Known rows, with every way that one mark hangs from another
D[E[W] N U[M]]: [  7.3  -6.6  -9.2  10.0   0.8 -11.7   3.8  -2.0   7.2  20.2   6.6  -4.6
  -8.1  -0.3   6.9   5.4  12.6   2.1   0.5   0.6  -7.5 -21.1  20.5   4.6]
E[D[N] L[S] W]: [  5.5  10.1   0.0  -2.6  12.3   1.2  20.6  -3.5   1.7  -8.9  -5.2  -5.7
  -0.6  10.0   5.5   3.3  -9.3   5.9 -12.4   0.8 -14.0  10.8  23.7  -1.4]
N[D[E U[M]]]: [ -2.5 -15.5  -3.2   9.7 -26.7  -3.2  -7.7   2.1  -1.5  13.8  -1.9  -2.2
  -3.7  -6.8   1.1  -0.2   9.9  -0.5   2.3   0.8  -3.1 -14.0 -14.9  11.6]
E[D L]: [ -0.1  -8.6  13.0  -3.6   2.2   2.6   5.0   1.6  -6.5 -10.1  -4.8  -1.9
   2.9  -5.4  -3.6  -0.3 -13.4   1.2 -11.1  -0.2  10.9  28.5 -12.3 -14.8]
E[D W]: [ -1.0 -10.6  12.0   0.2  11.7   3.6   9.4  -5.6   7.9  -5.6   2.2   0.4
   4.0   0.3  -5.6  -7.8  -6.8   5.9  -2.3  -8.5   1.5  17.3  15.4  -5.8]
D[N U[M]]: [  2.1 -10.1  -6.8  12.9  -6.9 -24.9  -5.7  -2.6  -6.0  18.4  17.0  -5.5
  -2.4  -5.5   8.8   2.7   5.8  -4.6  -1.1   7.4  -3.6   2.2 -17.8   7.6]
D[E[L] U[M]]: [  5.7 -15.4  -1.2   3.5  -4.7  -3.0  -3.1   5.3  -9.1   4.6  -3.5  -5.6
  -7.6  -6.4  -1.0  10.2   5.8  -3.8  -2.3   5.0   6.5  -8.9   9.7   0.1]
N[D]: [-13.1 -13.8   2.0   7.6 -25.9  -6.6 -11.4   3.5   0.7  -4.1  -2.8  -0.9
   6.4  -9.0  -8.7  -5.3  -8.1   1.1  -5.2  -6.5   0.1   9.9 -28.0   3.5]
W[E[L]]: [ -7.2  -2.4   5.2  -2.1   5.8  -3.9  -5.4   9.0  -3.9 -15.9  -3.1  -1.5
   4.2  -2.7  -9.1   3.0  -2.4  -0.7   2.1   2.7  13.9  11.3  -1.4 -17.6]
P[W[E[D[U[M]]]]]: [ -3.6 -17.4   6.9   1.8  16.3  -1.8  -0.4  -7.1  -3.1  12.0  25.5   1.9
   3.7   1.4  11.9  -3.0   2.4  -1.9  14.7   6.8  13.3  -4.0 -10.7   2.6]
D[E N U]: [  4.1   3.7 -12.7   9.6  -2.2  -9.9  -9.6   1.2   8.6  19.0   5.3   6.7
  -3.2  -8.6   7.5   7.7  14.3  -4.7  -6.0   4.4  -8.6  -4.9 -25.4  -1.7]
P[W[E[L]]]: [-10.3 -14.2  -1.0  -2.6   4.8   0.3  -9.3   5.5  -2.8 -12.8   5.3  -0.5
   8.5  -0.5  -7.0   6.1 -10.7   0.7   1.3  -2.1  16.2  -4.7  -8.2 -12.0]
L[H S]: [  2.0   4.0  -6.7  -0.1   4.1   3.6 -17.2  -9.1  -1.0  -6.2  -3.8   3.6
   2.0  -1.5  -0.1   0.6   8.0 -17.2   1.0   4.8 -12.5  -0.9   7.5  11.8]
W[E[L[H]]]: [ -3.5   9.5   1.4  -6.8   8.2  -3.1 -10.4   4.5  -7.7  -8.9  -7.3  -2.2
   1.8  -1.2  -5.7  -0.7  -2.3  -3.6   8.8   8.0  11.0  -2.1  -2.0 -12.8]
W[E[D L[H S]]]: [  4.1  21.3   6.0 -11.8  20.5  12.4   2.8  -4.2  -7.7 -11.5  -9.2   1.3
   0.3   7.8   6.2  -1.6   2.5  -7.3   8.1  14.3   0.0   7.7  12.5  -7.7]
E[D[N U] L W]: [  0.2   7.4   1.9   1.5   8.3 -10.4  19.7   0.6   2.2   7.8  10.3  -4.0
  -2.2   3.6   7.7  -1.9 -12.5  15.5  -5.4   2.5  -5.2   3.2  -1.3  -2.1]
E[D[N] W]: [ 1.4  0.5  5.7  3.1  8.6 -6.5 12.7 -6.0  8.2  4.7  4.2 -2.0  2.6  1.8
  4.2 -4.4 -6.7  7.7 -7.4 -5.3 -3.7 17.2  0.8 -9.8]
L[E[D W] H S]: [ 12.5  16.7   7.2 -12.8  17.1  12.1  -1.2  -9.7   4.2  -1.9  -1.9   4.3
   0.6  13.7   2.1  -5.3   2.5  -6.9  10.6   3.6  -1.4   2.0  51.7   5.3]
T[N[D[E]]]: [ -8.1  -8.4  -9.4   6.2 -23.6   6.9  -4.3   0.3  -3.1   1.0 -14.2  -1.7
  -2.7  -8.9  -3.5  -3.7  12.1  -0.3  -1.6 -13.8  -1.4 -13.6 -41.2   6.6]
P[W[E[D[U] L]]]: [ -7.2  -4.4   4.6  -4.6  17.1   1.9   2.2   1.2  -1.2   1.8  19.2   4.5
   5.3   2.0   7.7   0.5  -8.3   6.2   7.3   5.8  12.9  -2.9 -21.1  -4.4]
T[N[D[E[L] U]]]: [ -8.0  -1.1 -13.3   3.2 -23.9   2.4   3.1   6.8  -9.3   2.9  -9.3  -3.4
  -7.4  -5.8   0.7  -0.5   7.2   7.8   1.1  -5.3  -4.1 -26.9 -44.3  12.8]
E[L]: [ -4.8 -12.5   2.9   1.1  -4.7  -5.7  -7.4   5.4  -5.9 -13.3  -5.5  -3.2
   3.4  -8.5 -12.7   4.1 -10.3  -1.7 -10.1  -2.4   7.3  14.0  -5.0  -8.6]
H[L[E[D] S]]: [ 10.9  14.1  11.5 -10.5   2.3  19.4   4.7  -0.1   5.5  -8.9   0.7  11.9
   2.0   4.5  -6.2  -2.5  -0.1 -11.8  -2.5  -7.3   8.5  23.6  27.0  -1.3]
W[E]: [ -8.4  -4.1   3.6   2.5   8.5  -5.3 -10.9   2.3   4.0  -8.7   3.0   4.0
   6.2  -4.5  -5.3  -1.2   7.9  -6.0   5.6   1.5   7.5  12.8  -6.7 -12.9]
N[D[E[L] U]]: [ -6.8  -3.6  -4.9   3.5 -24.7   1.4  -4.4  11.1  -1.0   2.9  -8.1   0.7
  -3.1  -6.4  -3.9   2.7  -2.4   6.7  -5.3   0.6  -3.7 -11.8 -24.4   5.9]
M[U]: [ -2.6 -26.2  12.3  11.7  -5.1  -6.9 -18.0  -1.0  -3.8  -6.3  -1.0   4.7
   8.3  -4.5 -10.7   2.7   0.9  -2.6  -5.6   0.8  -9.3  21.6 -14.2 -17.7]
T[N[D]]: [-14.5 -12.1  -7.0   7.1 -23.4  -5.0  -3.5  -0.6  -8.6  -4.3  -3.5  -5.1
   2.0  -8.7  -3.5  -9.4   2.5   2.3   1.3 -12.6  -1.8  -3.4 -48.1  13.3]

Rows
[  0.2   4.7   0.1   5.3  12.5 -10.9  14.8  -5.5   9.5  15.1  15.8   1.7
  -0.2   2.5  10.7  -4.8  -2.9   9.8  -0.9   0.9 -11.5   4.3  -7.8   2.8]
E[D[N U] W]
[ -9.6 -20.2  -0.5  11.7 -26.9 -16.0  -5.8   0.1  -6.9  10.1   9.6  -7.6
   0.1  -6.5   0.4  -5.1   1.0   1.4   5.1   2.3  -1.5  -3.3 -21.7  18.6]
N[D[U[M]]]
[ 2.8 -2.1 -8.9  6.0  0.0 -2.8 -0.6  0.6 14.7  5.8 -6.7  0.8 -2.1 -1.5
 -2.8  4.5  4.9  2.8 -9.1 -7.7 -6.9 -5.5 11.3 -9.6]
D[E[W] N]
[  0.6  -3.6  -4.7  -0.9   3.4   3.8   4.1   6.8   6.0  -2.1  -5.3   1.4
  -4.9  -0.3  -7.5   6.4   1.1   7.7  -2.0  -4.2  -4.2 -19.1  23.5   2.7]
D[E[L W] U]
[  3.0   5.3 -12.9   7.5   1.6  -7.9   0.7   1.2  15.2  16.2   5.2   3.8
  -4.4  -0.8   4.9   3.7   9.3   5.5  -2.9  -1.6 -13.9 -17.7   5.2   2.9]
D[E[W] N U]
[  6.7  10.6   1.1  -6.1  -4.0  12.1  -7.8   3.7   5.1 -11.4   0.2  10.6
   2.2   2.4 -14.4   1.8   3.7 -15.8  -1.7 -10.3   5.0   9.0  33.0   5.4]
H[L[E S]]
[  9.7  15.1  12.0 -11.6   8.8  22.4  15.5  -0.7  11.6 -11.2   1.0   8.9
   1.0  12.0  -9.5  -5.4  -4.6  -2.7   1.4 -14.5   4.2  10.6  59.9   2.9]
H[L[E[D W] S]]
[  4.5   1.5  -0.3  -3.7   6.4   3.2  -7.8  -1.4   6.9 -12.5   0.8   3.2
   3.6   9.6  -8.3   2.7   4.4  -6.5   4.8  -3.3  -2.3  -0.3  56.0   8.4]
L[E[W] S]
[ -2.6  -4.0  -3.7  -2.9   7.5   3.6   5.3   1.4  -0.6 -22.0  -7.5  -4.1
   1.7   5.8  -8.5   4.7  -6.4   0.3  -7.0  -6.4 -11.7  -2.5  43.1   8.4]
E[L[S] W]
[ -3.5   7.0  10.2  -4.5  15.4  -1.0   7.9   4.4  -3.8  -2.0   8.7   4.2
   1.1   0.1   5.8  -2.5   0.3   5.9   7.8  11.8  10.0  11.1 -13.9 -10.7]
W[E[D[U] L]]
[ -3.4  -2.9   3.1  -7.8  19.0  15.8   2.8  -3.4  -1.9 -15.2   4.1   3.3
   7.2   7.7   5.1   5.6  -5.4  -3.6  -0.4   3.0   3.4   5.6   4.1  -5.1]
P[W[E[D L[S]]]]
[  6.2  11.2   2.9 -10.7  16.4  13.1  11.2  -7.6  -2.4 -12.1 -10.0  -3.9
  -0.9  10.5   1.3  -3.0  -8.8   0.2   0.4   1.6 -10.2  -1.9  37.2   6.2]
E[D L[H S] W]
[  2.6   6.3   2.6   2.4   1.9 -12.1   9.1   1.3  -5.1   9.8   9.1  -0.9
  -1.5  -3.1  10.8   1.2  -8.2   5.4  -9.6   9.5  -0.4  15.0 -32.2  -6.6]
E[D[N U] L]
[ -6.6 -12.5   8.1  -2.0  15.5   6.2  -5.0  -4.9   4.8  -1.2  12.9   6.5
   9.9  -0.6   3.6  -2.5  -3.9  -1.5   5.4  -1.0  12.9  10.6 -20.1 -11.8]
P[W[E[D]]]
[ -3.5  -2.4   0.5   1.2  15.0  -3.4  -0.4  -4.9   7.3   8.5  15.8   3.3
   8.1  -0.2  11.4   0.1  -4.6   0.0   0.0   3.1   7.8  11.6 -34.5 -17.2]
P[W[E[D[N]]]]
[  0.4  10.7   9.6  -7.6  18.8  10.0   8.3  -0.4  -4.3 -17.9  -5.7   2.7
   3.2   5.7   3.7   2.7   2.9  -4.1   0.1   9.6   1.1  21.4  11.8 -11.8]
W[E[D L[S]]]
[-11.2 -16.9  -7.5  11.0 -24.7 -13.1   0.5  -3.7 -15.7   9.8  10.3 -10.0
  -4.7  -6.6   5.4  -8.8  10.0   2.7  11.1  -5.4  -1.5 -17.5 -40.2  27.8]
T[N[D[U[M]]]]
[  9.3  11.5  -3.9  -6.0   2.3   2.6 -23.2  -4.9  -2.5  -2.0  -1.6   5.3
   1.9   3.7  -3.1   1.7   8.5 -19.7   8.3   8.5   1.5  -0.1  26.4   5.8]
L[E H S]
[ 14.0   0.4   7.5   2.3  -1.9 -18.2  -0.4  -3.2  -6.2  23.7  18.9  -1.8
  -2.8   0.7  14.7   0.2   4.3  -4.2   5.2  12.9  12.8  16.2  -3.1  -4.6]
L[E[D[N U[M]]]]
[ -7.9  -4.2  -5.6   6.0 -16.9   2.3   0.3   4.3  13.2   7.9  -2.2   3.0
  -1.4  -0.8  -4.2  -3.7   3.4  11.1   2.7  -7.8 -12.4 -23.7  -1.6  14.4]
N[D[E[W] U]]
[  5.2  -6.1   3.9   7.6   7.0 -14.1  16.8  -7.4   1.0  19.2  17.7  -7.7
  -4.1   3.5  13.6  -4.0  -1.0   7.3   2.6   3.1  -5.6   2.7   7.9   5.7]
E[D[N U[M]] W]
[ 14.1  16.0   6.3 -10.3  11.0  10.1 -12.1  -9.3  -2.1   0.5  -2.1   7.1
   1.2   6.3   5.3  -3.1   6.1 -15.7   7.3  10.9   3.4  14.0  19.2   0.6]
L[E[D] H S]
[ -3.4   4.1 -10.7  -2.7 -23.8   9.3  -3.5   2.6 -13.0  -0.2 -24.5  -8.6
  -7.5  -5.6  -2.7  -3.6   2.2   1.6   2.0  -7.2   1.1 -27.8 -35.8   4.7]
T[N[D[E[L[H]]]]]
[  1.0   7.6  -6.2  -6.2   6.9   5.8   0.2  -2.8  -2.2 -14.6 -11.5  -5.1
  -0.8   7.8  -6.1   0.9  -5.2  -2.5   0.7  -1.2 -12.6 -15.1  44.9  13.0]
E[L[H S] W]
[ -4.3   5.4  -2.4  -3.8  12.5   2.8  -2.9   4.6  -3.6 -21.7  -5.7   1.0
   3.9   3.8  -4.0   6.4   6.2  -6.1   0.6   7.1  -0.9   6.1  15.5  -4.7]
W[E[L[S]]]
[ -7.3  -6.4  -7.7   1.1 -25.1   7.1   2.4   6.9 -10.2  -6.9 -20.8  -7.2
  -5.3  -7.0  -5.5   0.3   2.9   4.8  -5.2 -12.1   4.4 -14.5 -35.8   1.2]
T[N[D[E[L]]]]
[-15.4  -5.8 -11.2   9.6 -22.5 -10.0  -2.9  -1.3  -8.3   6.7   8.7  -1.4
  -0.7  -8.4   2.9 -10.2   7.9   4.9   7.6  -6.7  -8.4 -15.7 -54.4  26.5]
T[N[D[U]]]
[ -3.2  -0.4   3.4  -2.5  11.4  -3.3   5.0   1.3  -1.4   1.2   8.9  -1.6
   5.9   3.0   7.5   4.3 -15.2   5.2  -4.8   3.5  13.3  10.4 -26.2 -22.3]
P[W[E[D[N] L]]]
[  5.9   1.6  -3.9  -5.2  -1.5   8.2 -13.1   2.4  -3.3  -3.0 -19.6  -0.3
  -3.9  -7.4  -7.4   6.0  -0.7  -7.2  -4.6   1.8   6.3  -8.4   0.0 -11.7]
D[E[L[H]]]
[ -3.4 -15.5  -2.8   8.4 -20.0  -1.2   3.8   2.0   5.5  11.9  -1.3  -5.5
  -5.1   0.4  -1.2  -3.0   5.5   9.0   6.3  -6.0  -6.6 -25.9  15.2  16.5]
N[D[E[W] U[M]]]
[ 14.1  20.9   1.4  -7.4  12.0   5.5 -11.3  -9.9  -1.6  10.5   9.3  10.2
  -1.0   7.1  11.7  -4.0  10.9 -13.4  14.1  17.3  -4.2   1.5  13.5  13.5]
L[E[D[U]] H S]
[ -6.9  -5.1  -6.4   8.4 -23.5  -0.1 -10.3   4.0   7.7  11.3  -2.4   6.5
  -0.3  -8.5  -0.9  -1.2   7.6   1.8  -0.5  -0.9  -8.3 -11.2 -30.6  10.8]
N[D[E U]]
[  3.9   2.6  10.3  -7.4   4.9   4.1  -0.1  -3.5  -9.4  -3.6  -8.3  -2.8
   0.6  -3.9  -0.6  -3.5 -13.1  -2.6  -3.2   5.0   9.0  14.5 -12.6 -11.4]
E[D L[H]]
[  2.0   6.4 -12.7   3.3   1.7  -6.9   7.3   6.9   8.0   8.6  -2.2  -0.8
  -6.9   1.4   1.8   8.5   0.8  10.1  -7.5  -0.1  -8.1 -19.8  10.9  -2.8]
D[E[L W] N U]
[  4.4  23.9   5.4  -7.3  13.4  -5.0   5.7   0.0  -6.1   4.7  -3.9  -3.3
  -0.5   2.1  10.1  -2.2  -5.8   1.4   3.8  14.0   7.6  12.3 -20.7 -23.6]
W[E[D[N] L[H]]]
[  8.2  -7.4 -10.3  12.1  -7.1 -13.4  -5.6  -1.0   0.6  22.4   6.2  -1.8
  -6.8  -7.4  11.2   9.0  16.2  -7.0  -2.9   7.3  -3.5  -6.9 -11.3   0.8]
D[E N U[M]]
[  4.5   0.4  -6.5   2.6  -6.7  -4.7  -4.8   7.3   0.6   0.9 -13.0  -1.7
  -2.9  -6.8  -2.0  12.9  -1.3  -2.3 -17.5   0.9   3.1   5.3 -14.4 -21.0]
D[E[L] N]
[ -9.8  -1.4 -15.0   6.2 -16.5   4.2   7.8  -0.1   4.0   7.3  -1.9  -0.9
  -6.4  -1.5   0.6  -7.8  13.7  13.0   8.4 -14.2 -11.9 -37.9 -19.2  23.3]
T[N[D[E[W] U]]]
[  6.4   9.1   0.5  -1.0   5.7  -1.0   9.1  -2.7  -5.3  -5.7  -5.0  -1.8
   0.7   2.9   9.1   5.8  -5.7  -3.5 -17.2   7.1  -8.5  24.4  -7.3  -6.1]
E[D[N] L[S]]
[ -6.9  -7.8   0.0  -1.0 -21.2   8.0   6.2  10.3   4.9  -9.8 -20.8  -5.8
  -0.8   0.8 -14.0   1.0 -11.4  14.1  -7.8 -12.9  -0.1 -12.5  11.8  -2.8]
N[D[E[L W]]]
[  4.9  11.4   2.4  -7.9   2.7  15.2   3.8   3.3  11.8 -14.1   0.1   7.5
   1.5   9.9 -17.6  -1.4  -0.8  -5.6   2.2 -17.3   1.3  -2.7  64.3  11.5]
H[L[E[W] S]]
[ 7.1  9.7  3.5 -8.6 10.1 11.4 -0.2 -7.0 -9.6 -9.3 -9.5  0.1 -0.4  2.4
  4.0  0.1 -4.9 -8.6 -4.4  8.5 -5.0 10.6  9.0  0.3]
E[D L[H S]]
[  6.4   8.1  17.9 -10.9   3.3  14.0  14.5   3.2  12.1  -5.4   1.9   6.4
   1.5   5.3 -15.1  -9.1 -11.7   3.7   2.1 -17.6  16.9  14.6  42.4  -7.8]
H[L[E[D W]]]
[ -1.9  -1.2  -0.1  -4.8   3.7  -1.8  -2.3   1.3  -2.3  -9.6  -9.6  -8.1
  -0.6   2.0 -10.8  -2.6 -12.6   3.8   1.5  -5.3   1.0 -12.1  25.1   0.7]
E[L[H] W]
[  8.3  13.0   5.8  -1.2   8.7 -10.4   7.2  -1.1   8.9  17.6  17.6   4.9
  -0.3   7.0   8.5  -4.1  -2.0   7.8   5.3   4.4   1.8   4.8  11.4  -3.1]
L[E[D[N U] W]]
